Known rows, with every way that one mark hangs from another:
k669(k845): [ 0.84  1.00 -0.14 -1.82 -1.64 -1.84  1.21 -0.69  1.58 -0.64  1.22  0.48
  2.46 -1.41  0.19 -0.15 -1.93 -0.24 -2.41 -0.04  1.08 -0.90]
k669(k611 k671): [ 0.96  1.34  0.21 -2.03 -3.08 -1.71  1.17 -0.93  0.25  0.46  1.81  0.02
  1.79 -0.59  0.27 -0.96 -1.39  0.17 -0.92 -0.76  2.79 -2.03]
k742(k422(k227)): [ 2.24  2.80  2.03  0.89 -1.60 -1.83  1.96 -2.05  2.04  0.20  1.22 -1.11
  2.23 -0.63  1.07 -0.70 -2.36  1.19  0.10 -1.68 -0.48  0.88]
k426(k669): [-0.39  1.11  0.11  0.40 -2.53  0.29  1.48 -1.53  1.08 -0.95  0.54 -0.05
  2.68 -0.86  0.30  1.59 -0.76 -0.85  0.69 -2.94  0.25 -0.59]
k845(k669): [-0.06  1.47  0.02 -0.42 -0.39 -1.05  0.52 -1.81  3.28 -0.54  0.67 -0.69
  2.17  0.38  0.36  0.40  0.12 -1.19  0.45  1.44 -0.43 -1.31]
k845(k669(k288 k611 k671 k742)): [ 1.99  0.91  0.32 -4.56 -3.88 -1.84  1.15  0.69  3.01 -1.05  1.92  1.07
  2.11 -2.81 -0.88 -2.17 -1.48 -1.66 -1.10  1.61  2.17 -1.76]
k422(k227): [ 1.24  2.42  1.47  0.15 -2.18 -1.76  0.55 -2.01  2.27  0.61  0.39 -1.23
  1.84  0.63 -0.18 -1.05 -1.98  0.38  0.03 -0.89  0.60  0.21]
k669(k611 k671(k417) k742(k422)): [ 1.20  0.58  0.46 -3.72 -2.48 -2.97  1.46 -0.57 -0.27  0.26  3.01  1.75
  2.54 -4.86  1.61 -1.62 -3.49  0.79 -0.75 -1.41  1.20 -0.92]
k288(k669(k671 k845)): [ 3.56  2.37  0.94 -3.17 -2.79 -2.09  1.49 -0.44  1.94 -0.63  1.10  0.43
  1.88 -2.39 -1.18  0.23 -1.18 -1.61 -2.35  0.88  2.07 -0.65]
k669(k288 k671): [ 3.27  2.08  0.33 -2.81 -2.58 -0.75  2.84 -0.44  0.28 -1.68  0.38  0.60
  2.14 -0.70 -0.13 -2.06 -2.44 -1.84 -1.48 -0.41  3.11  0.07]
k422(k742): [ 1.01  2.35  1.16 -1.54 -1.22 -1.05  0.36 -1.12  3.26 -0.56  1.22  0.27
  1.24  0.45  0.01  0.04 -2.39 -0.06 -0.09 -1.37  0.42  0.62]
k671(k225 k417): [-0.44  0.43 -0.04 -3.00  0.35 -2.49 -0.20 -2.15  1.13 -0.14 -0.16 -0.31
  2.46 -0.35  1.45 -3.36 -1.82 -1.52  0.62  0.61  0.55 -0.01]
k669(k288 k611): [ 1.24  0.71 -0.18 -2.00 -2.55 -0.68  1.43  0.81  1.88 -0.96  1.81 -0.73
  1.39 -1.28  0.24 -1.00 -2.64 -0.30 -1.76 -0.59  2.98 -1.97]
k669(k611 k742): [-1.04 -0.67 -0.39 -1.57 -3.62 -1.38 -0.06  0.22  2.21  1.28  1.88  0.33
  1.47 -2.18  0.33 -0.35 -1.99  0.97 -1.05 -0.18  1.62 -2.47]
k742(k422): [ 1.02  1.37  0.49  0.46 -0.74 -0.96  2.54 -1.43  1.07 -0.42  1.48 -0.41
  2.03 -1.25  1.88  0.46 -1.90  0.53 -0.32 -1.28 -0.03 -0.47]
k669(k288 k671 k742 k845): [ 3.52  0.88  0.02 -5.44 -4.19 -2.19  2.37  0.84  0.93 -1.67  1.35  2.58
  2.80 -3.62 -1.00 -2.46 -3.63 -1.42 -3.64  0.42  2.84  0.12]
k225(k819): [-0.08  0.84  1.31 -0.56 -0.82 -1.16  1.63 -2.11  1.02  1.21  1.72 -0.32
  2.08  0.27  0.40  0.58 -1.42  0.27 -1.37 -0.74  2.90  0.01]
k845(k669(k611 k742)): [-1.26 -0.20 -0.20 -1.89 -2.53 -1.88 -0.60 -0.14  4.08  0.75  1.93  0.15
  1.84 -2.05  0.17 -0.03 -0.40  0.04 -0.11  1.54  0.15 -2.59]
k288(k669(k742 k845)): [ 1.76  0.48  0.43 -2.77 -3.12 -1.84  0.35  0.58  3.96  0.36  1.21  0.74
  1.57 -3.96 -1.03  0.66 -1.68 -0.65 -2.52  1.44  0.62 -0.98]
k227(k742(k422)): [ 1.32  1.26  0.45 -1.03 -1.48 -2.31  2.67 -2.10  2.37 -2.64  1.88 -0.28
  2.43 -0.92  2.40  1.23 -2.77  1.44 -0.42 -2.22 -1.42  0.43]
k671(k225): [-0.40  0.52  0.02 -1.78 -1.01 -1.77  0.61 -1.69  1.88  0.01 -0.51 -0.77
  2.15  1.06  0.99 -2.47 -0.74 -1.19  0.52  1.05  0.95 -0.37]
k422(k227 k742): [ 2.31  3.84  2.86 -1.32 -1.93 -2.08 -0.25 -1.70  4.11 -0.06  0.83 -0.40
  1.28  1.06 -0.93 -0.90 -2.83  0.41  0.28 -1.84 -0.03  1.82]
k671(k225(k819) k417): [-0.69  0.14  1.36 -3.47  1.10 -2.96  0.25 -2.94  0.76  0.95  0.95 -0.13
  2.68 -0.18  1.12 -2.78 -1.99 -0.99 -0.34  0.33  2.47  0.87]
k669(k288 k742(k422) k845): [ 3.05  0.41  0.46 -3.48 -2.68 -1.78  3.10  1.28  1.99 -1.84  2.35  1.87
  2.61 -4.97  0.51 -1.07 -4.14  0.01 -3.44 -0.47  0.70  0.21]

Rows:
[ 3.22  1.33  0.83 -4.01 -4.14 -2.28  1.02  0.33  2.62  0.19  1.04  1.58
  2.12 -3.80 -1.38 -0.26 -1.55 -1.29 -2.44  1.23  1.59 -0.38] : k288(k669(k671 k742 k845))
[ 2.85  1.71  0.91 -5.21 -2.14 -3.28  0.27 -0.18  1.53 -0.19  2.74  0.46
  1.75 -4.41 -0.74 -0.62 -2.32 -1.09 -2.66  0.27  2.60 -1.67] : k288(k669(k611 k671(k417) k845))
[ 3.38  2.10  0.22 -4.06 -1.46 -1.55  2.12 -0.88 -0.42 -1.95  0.91  0.83
  2.53 -2.17  0.25 -2.87 -3.55 -2.15 -1.26 -0.82  2.82  0.38] : k669(k288 k671(k417))
[ 2.78  1.21  1.35 -2.37 -3.88 -1.70  1.69  0.43  2.44  0.78  2.40  0.34
  1.27 -4.51  0.13  0.43 -1.40  0.53 -0.98 -0.05  1.47 -1.71] : k288(k669(k611 k671 k742(k422)))
[ 3.56  1.60  0.53 -6.27 -2.29 -2.82  2.31 -0.04  0.95 -2.15  0.10  1.12
  3.05 -1.05 -0.46 -4.56 -2.60 -2.78 -2.49  1.38  2.98  0.82] : k669(k288 k671(k225) k845)
[ 0.06 -0.23  0.54 -2.29 -4.21 -1.77  1.78  1.05  1.81 -0.65  3.47  1.72
  3.23 -5.69  0.42  1.49 -2.35  1.38 -2.12 -3.34 -0.23 -1.29] : k426(k669(k611 k742(k422) k845))
[ 0.68 -0.02 -0.07 -3.24 -2.84 -1.44  0.45  1.31  4.40 -0.84  1.83  0.27
  1.70 -2.81 -0.64 -1.17 -1.65 -1.02 -1.13  1.50  1.38 -2.24] : k845(k669(k288 k611 k742))
[ 3.49  2.13  0.62 -5.31 -2.62 -1.68  2.29 -0.22 -0.44 -3.62  1.79  2.22
  3.87 -4.16 -0.71 -1.28 -3.46 -2.74 -2.24 -3.00  1.97  1.00] : k426(k669(k288 k671(k417) k845))
[ 2.49 -0.25  0.33 -4.18 -3.55 -2.27  2.51  2.33  2.18 -1.33  3.58  1.38
  2.34 -5.54  0.46 -0.96 -4.20  0.98 -4.03 -0.73  1.65 -1.30] : k669(k288 k611 k742(k422) k845)
[ 2.11  0.97  0.76 -5.50 -2.46 -2.38  1.14 -0.27  3.21 -1.54 -0.49  1.07
  2.89 -1.13 -0.57 -4.59 -0.75 -3.39  0.25  3.22  1.19  0.17] : k845(k669(k288 k671(k225) k742))
[ 2.60  1.47  0.35 -4.00 -2.99 -1.33  1.83 -0.09  2.82 -1.53  0.66  1.39
  2.56 -1.99 -0.85 -2.29 -1.42 -2.48 -0.63  1.83  1.47 -0.32] : k845(k669(k288 k671 k742))
[ 2.11  1.72  0.07 -4.45 -1.26 -3.09  1.05 -1.63 -0.65 -1.18  1.71  1.73
  3.27 -2.67  0.21 -1.93 -3.15 -1.16 -2.35 -0.50  1.56  0.14] : k669(k671(k417) k845)
[ 0.27  1.57  0.32 -1.61 -4.14 -0.48  1.35 -0.97  0.11 -0.58  1.71  0.45
  2.63 -1.36 -0.14  0.48 -0.76 -0.44  0.10 -3.29  2.02 -1.47] : k426(k669(k611 k671))
[ 1.98  0.94  0.91 -3.90 -3.37 -2.09  0.54 -0.69  2.84  0.95 -1.02  0.37
  1.65 -1.49 -0.74 -2.62 -0.31 -2.45  0.35  2.54  1.51 -0.17] : k288(k669(k671(k225) k742))
[ 1.90  1.15  0.56 -1.83 -3.08 -1.70  2.79 -1.03  0.50  0.04  1.65  1.64
  2.49 -2.66  1.25 -1.07 -2.23  0.35 -0.57 -0.70  0.58  0.04] : k669(k671 k742(k422))
[ 1.99  0.55 -0.12 -4.00 -2.82 -1.93  1.38  1.48  1.86 -1.61  2.50  0.06
  1.96 -2.80 -0.31 -1.05 -3.31 -0.31 -3.88 -0.34  3.09 -1.86] : k669(k288 k611 k845)
[ 1.24  2.15  0.41 -3.02 -0.05 -2.43  0.54 -2.73  1.23 -0.98  1.02  0.70
  2.92 -1.23  0.56 -1.48 -1.07 -2.22  0.62  0.98  0.23 -0.32] : k845(k669(k671(k417)))
[-0.26  0.30  0.47 -4.88 -2.91 -3.18 -0.44 -0.70  3.12  0.57  0.76  0.73
  2.49 -1.08 -0.14 -3.48  0.10 -1.49  0.86  2.86  1.05 -1.72] : k845(k669(k611 k671(k225) k742))
[ 0.29  0.24 -0.27 -4.29 -3.20 -2.74 -0.15 -0.62  0.17  0.88  2.24  1.65
  2.17 -3.51  0.51 -2.23 -3.08  0.00 -0.84 -0.64  2.19 -1.45] : k669(k611 k671(k417) k742)
[ 0.84  1.28  0.41 -4.60 -2.98 -2.51  0.80 -0.68 -0.40 -1.59  2.90  1.55
  3.67 -4.20 -0.29 -0.38 -2.53 -0.76 -1.69 -3.38  1.61 -1.02] : k426(k669(k611 k671(k417) k845))
[ 1.11  0.21  0.57 -1.88 -4.29 -0.05  2.67  1.71  2.02 -1.69  2.71  0.97
  2.41 -4.95  0.43  0.60 -2.85  0.32 -0.82 -3.55  0.95 -1.08] : k426(k669(k288 k611 k742(k422)))
[ 2.98  0.27  0.20 -5.97 -5.00 -2.48  1.85  1.88  1.21 -1.09  2.57  2.15
  2.46 -4.21 -1.10 -2.41 -3.57 -0.62 -4.02  0.06  3.88 -1.20] : k669(k288 k611 k671 k742 k845)
[ 0.22  0.59  0.13 -4.64 -2.19 -3.12 -0.65 -1.02  2.09  0.24  2.24  1.47
  2.52 -3.44  0.12 -1.86 -1.58 -1.02  0.06  1.08  0.85 -1.72] : k845(k669(k611 k671(k417) k742))
[ 4.17  2.14  0.40 -4.42 -2.80 -1.72  2.87  0.07  0.43 -2.33  1.37  1.35
  2.81 -1.96 -0.77 -2.13 -3.13 -1.65 -3.41 -0.13  3.12 -0.01] : k669(k288 k671 k845)
[ 2.07  0.05  1.06 -2.80 -3.34 -2.41  1.16  1.55  3.85  0.47  3.28  0.41
  1.49 -5.96  0.02  1.29 -2.21  1.10 -2.97  0.33  0.37 -1.98] : k288(k669(k611 k742(k422) k845))
[ 3.33  1.47  0.37 -5.10 -3.56 -2.19  2.29  1.11  0.58 -1.82  2.61  0.98
  2.31 -2.65 -0.62 -2.08 -3.16 -0.88 -3.90 -0.39  3.95 -1.41] : k669(k288 k611 k671 k845)
[ 3.36  1.51  0.25 -6.35 -2.34 -3.06  1.37  0.51 -0.02 -2.06  2.93  1.35
  2.77 -4.19 -0.20 -2.97 -4.26 -1.28 -3.59 -0.95  3.71 -0.72] : k669(k288 k611 k671(k417) k845)
[ 0.26  1.43  0.31 -2.87 -2.89 -1.46  0.69 -1.37 -0.63 -0.91  2.12  0.87
  3.01 -2.79  0.18 -0.23 -1.81 -0.79  0.32 -3.82  1.85 -1.20] : k426(k669(k611 k671(k417)))
[ 1.62  0.25 -0.01 -3.50 -4.59 -0.71  2.08  1.41  2.14 -2.28  1.23  2.19
  3.21 -4.28 -1.12  0.01 -2.95 -1.43 -2.59 -2.26  1.14  0.04] : k426(k669(k288 k742 k845))
[ 2.05  1.57  0.91 -5.47 -1.80 -2.55  1.06 -0.11  2.86 -1.65  0.50 -0.26
  2.27 -0.26 -0.42 -4.14 -0.47 -2.68 -0.06  2.45  2.46 -1.37] : k845(k669(k288 k611 k671(k225)))
[ 3.72  1.50  0.80 -3.00 -3.52 -1.14  3.82  0.28  0.69 -1.52  1.51  1.80
  2.52 -3.42  0.61 -2.00 -3.38 -0.58 -1.53 -0.73  1.67  0.54] : k669(k288 k671 k742(k422))
[ 1.47 -0.56 -0.50 -4.73 -4.13 -2.04  1.00  2.40  2.56 -0.96  2.58  1.37
  1.96 -4.41 -0.84 -1.52 -3.66  0.03 -3.94  0.08  2.80 -1.83] : k669(k288 k611 k742 k845)
[-0.29 -0.77 -0.44 -3.32 -3.68 -2.40  0.07  0.79  2.36  0.66  2.64  1.32
  2.13 -3.65 -0.23 -0.46 -2.52  0.93 -2.99 -0.01  1.68 -2.07] : k669(k611 k742 k845)
